Each row was made from one walk, in order. Every step used is in the known rows, and no mark comes twice. Write each row's walk.
Known rows:
nuter-zodi: 97  14  -54  29  -35  -7  120  58  17  -133  -83  -9  -6  211  -130  123  126  139  16  34  33  -67  -206  -153  -15  -20  16  211  -102  83  -254  61  88  -46  -248  -13
zodi-nuter-rolorom-nokofos: -27  61  -116  7  -21  68  -3  -81  127  92  39  -180  -4  225  295  -27  -113  126  -54  -140  138  80  -168  202  -58  48  -116  148  -149  -77  48  73  -97  -163  158  106
sapani-keri: -38  20  -28  -13  -88  -90  -68  -2  -165  -53  -86  -255  -122  83  -129  40  258  130  80  195  -123  83  201  -201  -152  -96  -51  8  -64  310  -208  139  -39  64  -153  22
pimibi-libur-rolorom: 211  -38  -93  111  -14  -13  -128  19  -137  -77  0  32  402  15  -2  95  360  88  -299  357  -202  -23  25  -299  60  38  -218  -44  -159  -77  -22  0  -176  162  -174  -68
sapani-keri-gapiga: 11  128  4  -104  9  4  16  -66  -254  -88  -236  -48  93  -33  -277  -218  468  69  118  -76  -284  140  378  -327  -137  -73  -15  14  -369  298  -96  101  91  59  -118  100
sapani-biropek: 76  63  2  169  -80  0  -44  -167  320  23  34  47  -155  258  -300  -42  387  298  56  -301  -254  -160  206  -413  -17  -79  84  -185  189  269  18  -17  -130  27  30  33
gapiga-keri-sapani: -304  218  -51  -166  -185  61  50  -328  -107  -4  -211  -21  -96  61  48  -106  318  20  145  -37  -95  145  96  -261  -36  -73  42  -66  181  105  10  -37  99  66  128  67
pimibi-libur-rolorom-nokofos-davisa-biropek-sapani: 253  -164  71  132  -163  -69  -152  -189  -39  73  -34  290  524  -516  236  143  -25  -42  -174  422  -303  -201  21  -104  69  40  -209  38  -684  -66  -183  -156  -49  -143  204  -50
libur-rolorom-nuter-buro-nokofos-zodi-sogi-kabibe: 42  53  14  -204  318  -177  93  199  -385  -114  271  64  -234  332  -93  188  -284  -277  254  -207  414  94  -379  215  140  88  72  -69  307  -276  165  45  135  151  -325  -121
gapiga-keri: -168  158  -122  16  -236  -82  3  -88  -90  -18  -188  -6  -261  266  96  131  208  111  -128  88  -224  278  142  -122  -73  -20  159  -67  33  230  76  24  58  120  44  24
libur-rolorom-nuter-buro: 136  -16  -16  -15  165  21  55  198  -94  -43  -33  -148  154  332  -202  232  512  -225  62  -619  159  157  -41  -16  176  9  142  95  210  -65  227  209  -148  291  -153  -11
libur-rolorom-nuter-buro-nokofos-zodi-sogi: -144  67  30  -154  208  -39  45  131  -83  -124  169  71  -101  178  -166  20  -119  -305  158  -256  162  144  -231  -84  63  39  112  -113  277  -347  120  78  182  162  -379  -99
biropek-sapani: -35  -163  11  100  -125  52  -127  -154  -67  -26  26  54  73  154  -71  -20  190  151  -33  215  -53  -285  277  -55  85  -27  102  22  32  91  -109  -43  37  -92  -119  -65
buro-nuter-rolorom-nokofos-zodi-sogi: 35  39  -88  120  94  89  -86  -62  138  27  205  111  -54  200  111  -135  -313  -13  11  -11  316  122  -246  279  -91  8  -87  -135  267  -156  -86  -60  173  74  -106  44
nokofos-buro-nuter-zodi: 344  -40  -24  9  148  137  92  102  106  -95  -59  14  10  122  -215  8  214  161  -63  -108  250  -57  -111  278  29  -69  27  60  115  127  -71  82  -49  142  -103  19
libur-rolorom: -47  37  -90  71  59  32  -2  -6  -176  3  -1  -36  145  349  -20  -30  196  108  -168  60  -82  -58  99  -142  53  -30  -157  -9  -7  -138  -73  27  -91  213  -130  -53
zodi-nuter-buro-nokofos: -217  -74  25  -149  -49  2  -7  203  81  -55  59  -101  -299  110  -19  173  -128  -24  85  -209  -25  138  -87  -178  86  75  183  240  113  -109  299  34  27  -111  -99  -124
libur-rolorom-nuter-buro-nokofos-davisa-bagu: -243  -145  114  -132  -22  -61  176  410  -128  103  -148  -8  100  -47  -87  -124  -46  -443  104  -321  -236  181  -98  41  22  149  121  103  103  -204  31  -91  -70  83  228  22
gapiga-keri-sapani-biropek: -147  267  28  -144  -198  97  53  -520  217  33  -128  40  -172  96  -221  -237  467  143  249  -344  -264  72  200  -441  -66  -109  74  -208  116  255  54  -38  -86  58  244  129
rolorom-nuter-buro-nokofos-zodi-sogi: -132  38  40  -78  125  -88  14  170  57  -142  147  79  -273  82  -192  113  -96  -248  217  -291  167  121  -244  -144  35  28  262  -129  478  -163  152  45  279  23  -367  -83
zodi-nuter-rolorom-nokofos-davisa-bagu-kevu: -346  53  89  -22  -274  114  158  155  199  152  -87  -130  -191  -285  347  -541  -448  -303  -164  -338  -122  110  129  442  -219  134  -19  40  -26  56  -181  -136  -184  -170  277  126
nokofos-zodi: 13  47  -79  141  44  -143  57  8  -88  -98  34  -88  -55  -14  -47  141  121  44  -121  -16  -22  -148  -12  -154  33  -24  9  -73  352  46  65  -112  118  67  -206  36
bagu-davisa-nokofos-buro-nuter-zodi-sogi-kabibe: 400  105  21  -125  181  109  -11  108  -9  -103  256  346  -283  166  54  -64  -422  -66  129  498  409  -37  -248  344  7  61  70  -62  325  46  -37  28  73  29  -310  -179
nune-buro-nokofos-davisa-bagu-kevu: -607  -91  238  -7  -183  -20  155  252  100  122  -189  20  -277  -471  -4  -261  -503  -272  26  -72  -492  60  244  161  -183  78  230  -432  43  16  -95  -126  31  -92  184  -51
zodi-nuter-buro-nokofos-davisa-biropek-sapani: -136  -151  176  -83  -150  13  -37  -69  18  56  4  230  -98  -360  87  126  -314  -156  0  -163  -139  -78  169  -96  139  38  63  211  -315  6  197  -153  -9  -177  210  -114
davisa-nokofos-buro: 70  54  2  64  84  -144  -14  -19  118  -20  12  -83  -43  -167  -4  30  328  168  -155  433  -58  -167  142  -220  40  -64  237  -165  228  -13  -6  133  -37  46  -161  -53
biropek-sapani-keri: -46  -124  53  -75  -149  -2  -136  -184  -218  -59  -33  -174  17  26  -139  -75  223  93  123  365  -110  -70  381  -49  -90  -85  1  65  -270  282  -266  114  -54  -42  -155  4
keri-sapani: -174  74  -9  -29  -26  101  -9  -195  -30  -1  -69  -43  53  11  -80  -135  351  93  182  -105  38  -200  43  -355  45  -96  -66  -52  377  -4  -91  -72  85  -9  -7  2
buro-nokofos-davisa-biropek-sapani-keri: -228  -88  180  -134  -214  -122  -82  -170  -213  42  -113  27  -39  -433  -86  -27  -245  -31  163  417  -304  4  402  -119  -75  -72  -116  -9  -648  172  -276  -22  34  -172  218  -49
buro-nokofos: -324  -40  -20  -13  -103  -84  -47  89  -6  -19  -14  -32  -174  108  -88  65  -121  175  75  267  -183  -41  73  -244  37  11  68  -78  76  -123  -42  -19  177  -159  12  -114
libur-rolorom-nokofos-buro-nuter: 324  -72  -62  56  199  108  -65  94  88  80  30  -55  174  125  42  -29  180  165  -104  6  155  -79  -68  438  37  -52  -51  -92  125  -128  67  73  -104  193  89  15
davisa-biropek-sapani-keri-gapiga: 79  100  139  -181  -34  83  -30  -360  -237  -45  -233  113  168  -168  -266  -247  396  14  175  -39  -276  75  546  -344  -26  -63  -21  -44  -809  387  -116  44  111  40  -1  109
bagu-davisa-nokofos-buro-nuter: 258  37  15  52  63  215  -138  62  245  19  67  69  -27  -141  -18  -145  32  -28  -99  357  43  -72  315  169  83  -1  101  -226  491  64  261  4  -98  115  41  -74
davisa-nokofos: -45  17  -44  100  -103  -31  -100  -115  134  -34  31  -113  -50  -52  152  93  27  73  -11  487  -80  -165  81  -472  49  -8  135  34  167  -47  -71  47  76  -67  -143  -66
sogi-zodi-nuter-rolorom-nokofos-davisa-biropek-sapani: -112  11  101  -21  -42  87  55  -249  76  155  5  109  198  -266  419  -89  -444  -122  -70  -130  102  -260  -37  140  -16  8  -134  145  -650  38  89  -85  -32  -316  321  110
libur-rolorom-nokofos-davisa: 5  -96  -101  195  -69  -159  21  184  -112  98  -45  68  274  -158  251  108  -174  15  -145  164  -239  -164  -176  100  -104  -30  -190  157  -88  -272  -244  -71  1  -117  125  -37
rolorom-nokofos: 72  -55  -102  160  -100  -114  -72  74  128  34  -11  -90  -12  109  196  224  88  208  75  151  -83  -109  -243  -96  -49  1  91  40  64  -6  -156  27  176  -196  -55  2
zodi-nuter-rolorom-nokofos-davisa-biropek-sapani: -3  -50  64  26  -130  74  -31  -288  56  165  -7  164  130  -253  312  -51  -311  -27  -114  -93  -22  -115  143  209  28  7  -186  129  -545  25  2  -126  -117  -213  419  55

Which walk is each row?
-134  119  -100  -5  23  169  29  -110  -4  48  28  -124  -83  356  71  -179  14  106  -219  -307  177  99  185  100  2  9  -186  68  21  37  202  36  -266  75  117  81 -> zodi-nuter-rolorom
-17  118  -12  62  -159  75  -122  -26  177  -33  56  57  -51  -112  129  -30  -119  -98  -1  645  -221  -63  233  -373  40  69  96  -85  258  -8  73  -19  64  -127  -127  -133 -> bagu-davisa-nokofos
-359  -205  118  17  -184  -189  123  433  -39  121  -128  76  -101  -139  -54  -59  -134  -237  29  -20  -392  187  -92  -130  -51  149  226  139  149  -60  -102  -219  56  -58  154  -35 -> nuter-buro-nokofos-davisa-bagu
4  14  -44  109  184  125  -10  3  8  124  -1  -52  84  278  -229  -230  253  183  -255  -180  260  185  326  504  53  -60  -96  -233  179  40  108  67  -271  295  242  72 -> nokofos-buro-nuter-rolorom
55  55  -45  49  -10  59  14  31  106  -138  55  260  -191  375  -81  -31  -29  119  57  75  124  -13  -291  -246  -125  -41  58  90  71  45  -375  56  215  -5  -488  -108 -> nuter-zodi-sogi
53  -155  78  147  -117  112  -115  -241  67  226  -25  215  267  -222  150  -73  -295  -15  -44  14  37  -42  218  381  75  -8  -185  2  -436  8  -117  -163  -47  -86  535  43 -> buro-nuter-rolorom-nokofos-davisa-biropek-sapani
514  -124  -70  93  140  74  -164  122  116  16  35  -6  369  -137  65  62  313  149  -210  227  59  -36  -127  305  39  2  -101  -113  26  -73  102  53  -170  161  53  12 -> pimibi-libur-rolorom-nokofos-buro-nuter
262  36  13  -29  119  201  -53  -39  289  -114  131  210  -153  86  -33  -141  -107  50  38  279  308  -58  -217  -21  -58  -53  135  24  213  -33  -221  125  115  96  -377  -94 -> davisa-nokofos-buro-nuter-zodi-sogi
-423  -176  72  136  8  -172  41  213  -82  90  -132  151  -31  -372  -59  283  -418  43  16  154  -441  -79  20  -3  -96  -60  60  -270  30  -169  100  -70  89  -134  240  -135 -> nune-buro-nokofos-davisa
480  51  -73  -123  205  5  9  87  -286  -201  151  203  81  335  -2  173  -25  -84  110  71  395  -47  -513  104  37  69  -135  45  -42  -7  -129  114  -18  96  -384  -83 -> pimibi-libur-rolorom-nuter-zodi-sogi-kabibe
-102  158  -101  -19  106  91  116  -155  -62  -24  77  -187  -58  158  52  -150  -76  -11  -251  -337  218  69  95  139  19  21  -220  38  106  -10  278  -45  -208  100  50  141 -> nokofos-zodi-nuter-rolorom
39  -120  110  -35  -138  60  -129  -261  -87  180  -81  -48  212  -310  61  -136  -233  -61  117  171  1  173  306  393  -97  -65  -270  50  -704  203  -274  16  -129  -42  465  113 -> buro-nuter-rolorom-nokofos-davisa-biropek-sapani-keri
257  -71  -59  39  2  226  20  50  121  -99  -46  -9  4  236  -117  55  -12  90  61  -107  237  -48  -154  99  31  -23  -57  234  72  106  -113  5  46  58  -81  4 -> buro-nuter-zodi
18  -6  127  -91  -132  -8  -122  -329  -144  -4  -82  -78  -36  -80  -91  -9  194  76  143  244  -121  9  403  -215  -20  -86  -48  -53  -544  405  -211  78  -29  38  -18  21 -> davisa-biropek-sapani-keri
231  -60  -39  138  147  127  -83  125  104  26  -5  -13  -56  130  -158  -31  314  213  -153  -151  162  -103  204  284  66  -98  57  -181  506  167  181  6  -117  242  58  -2 -> nokofos-buro-nuter
-125  70  -49  -151  18  43  56  -14  19  -137  101  -171  -296  -98  112  19  -344  -30  -35  -104  26  -165  -61  -127  36  35  -52  85  256  -88  365  -121  76  -143  -71  21 -> buro-nokofos-zodi-nuter
59  12  29  -113  151  -64  -60  150  -47  -192  171  119  105  -75  -153  123  6  -320  43  -27  73  187  -295  -209  65  92  66  -130  156  -300  154  52  120  127  -405  -105 -> pimibi-libur-rolorom-nuter-buro-nokofos-zodi-sogi
239  -41  -11  76  109  137  -129  1  219  11  44  -72  -33  -96  2  -40  155  116  -101  230  152  -142  183  77  94  -69  138  -115  427  32  154  60  -89  162  32  -24 -> davisa-nokofos-buro-nuter
-143  117  -82  -43  71  84  79  -34  145  77  56  -232  52  220  391  -60  -242  42  -16  -168  263  -61  -340  116  -97  46  -62  177  -262  -61  156  108  -23  -264  53  149 -> sogi-zodi-nuter-rolorom-nokofos
-318  -182  39  110  -143  -267  36  392  -78  46  -50  106  -58  -247  -101  232  -210  -81  -34  8  -286  83  -6  -92  -2  15  119  187  150  -203  -36  -101  83  -160  82  -164 -> nuter-buro-nokofos-davisa
65  -103  113  -12  -211  -138  -98  -178  -109  79  -110  -10  92  -438  121  78  -92  -9  155  317  -243  -51  171  -27  -139  -76  -99  91  -645  261  -361  12  32  -189  172  35 -> rolorom-nokofos-davisa-biropek-sapani-keri
73  88  -59  -16  154  -57  81  9  111  85  22  -134  0  75  136  -66  192  222  -197  -134  143  37  -76  391  -65  -13  8  -57  -85  -39  105  156  -202  -38  99  110 -> zodi-nuter-rolorom-nokofos-buro
624  -99  -43  -35  148  94  8  102  109  -113  -17  25  438  -129  -31  97  219  91  -127  252  153  7  -412  306  10  33  -135  122  -363  -108  -132  121  -112  69  -109  30 -> pimibi-libur-rolorom-nokofos-buro-nuter-zodi
35  41  142  -98  -80  1  11  -240  -294  1  -275  226  250  -447  -200  -251  230  -73  80  -34  -388  14  566  -239  -87  -88  -102  30  -757  338  -165  -52  74  -42  150  94 -> nokofos-davisa-biropek-sapani-keri-gapiga
-224  -58  35  -30  28  -257  97  177  -65  -103  65  -100  -126  -110  -198  251  -73  -106  55  -2  -68  128  -133  -176  108  67  198  28  183  -199  135  -58  201  -20  -215  -65 -> nuter-buro-nokofos-zodi
-256  -139  24  2  -123  -107  38  353  -9  13  -4  62  -186  -258  54  166  -343  -135  -71  -206  -188  20  -43  -41  -13  23  58  317  193  -167  210  -104  -22  -180  99  -134 -> zodi-nuter-buro-nokofos-davisa
-47  56  -97  113  60  -194  100  -62  -27  26  54  -181  141  2  82  69  -62  39  -73  71  78  73  -208  163  -18  40  -71  -60  -67  -161  -97  -23  87  -65  19  131 -> nuter-rolorom-nokofos-zodi
-111  20  31  -171  193  -132  148  164  -165  -118  49  -192  67  -23  -227  188  21  -309  116  -316  66  126  -130  -19  181  67  94  -2  115  -348  268  68  70  121  -133  -7 -> libur-rolorom-nuter-buro-nokofos-zodi
-44  132  63  -16  -51  130  1  -394  287  34  -1  24  -33  67  -327  -259  487  213  289  -402  -154  -239  159  -530  9  -125  -18  -185  306  161  -29  -71  -88  -12  124  72 -> keri-sapani-biropek
-83  -15  -85  146  42  214  -80  -54  27  121  5  -71  82  398  -122  -188  36  111  -137  -156  241  193  277  320  63  -19  -183  -78  161  24  59  -7  -175  229  265  52 -> buro-nuter-rolorom
248  56  -50  -51  60  86  144  76  54  -168  -132  -117  37  205  -182  165  276  -46  179  -390  216  -107  -205  -14  43  -26  62  138  75  133  -69  175  53  -36  -138  71 -> rolorom-nuter-zodi
-68  -171  -3  145  -129  62  47  215  77  259  -107  12  150  -23  201  -285  -238  -148  -41  -73  -93  161  -119  408  -131  120  -83  97  86  -8  -185  -224  -83  -2  482  162 -> buro-nuter-rolorom-nokofos-davisa-bagu
169  25  -106  45  205  -56  -33  14  -180  36  310  103  -188  356  174  14  -512  15  119  61  538  75  -406  563  -5  60  -126  -90  303  -81  -41  -95  120  60  -64  8 -> buro-nuter-rolorom-nokofos-zodi-sogi-kabibe
-29  154  -26  -70  251  -39  169  54  134  79  36  -189  61  72  231  -90  67  135  -161  -162  264  -97  -260  301  -96  -15  60  -46  -184  -25  196  196  -122  -145  -5  162 -> sogi-zodi-nuter-rolorom-nokofos-buro
119  87  -59  28  127  -190  -30  -48  -195  -108  312  113  -347  123  206  138  -393  -26  89  462  298  -184  -301  -124  30  35  81  -82  455  -49  -54  -83  221  2  -405  -112 -> davisa-nokofos-zodi-sogi-kabibe
212  -39  -43  -16  48  -85  70  130  121  -91  112  -183  -150  -63  194  341  38  -137  7  -436  141  44  -412  -19  43  81  191  333  236  -8  359  -8  18  -43  -255  44 -> rolorom-nokofos-zodi-nuter-buro
-332  138  -52  -153  75  50  118  -116  -66  -25  88  -195  -123  76  19  -170  -362  -23  -148  -149  136  113  85  134  36  58  -194  5  -46  -203  273  -44  -115  -42  131  89 -> buro-nokofos-zodi-nuter-rolorom
288  -81  -111  112  -56  -96  -146  41  13  -25  14  -39  437  -61  229  209  217  108  -123  448  -189  -29  -309  -169  -18  75  -141  49  -329  -191  -141  41  -19  -70  -110  -25 -> pimibi-libur-rolorom-nokofos
-118  1  120  24  -34  -162  60  213  55  75  -146  118  -101  -338  -111  330  -75  -224  117  -488  -132  138  24  -203  129  -2  89  -45  -31  36  189  -44  78  -10  320  -67 -> rolorom-nuter-buro-nokofos-davisa-biropek
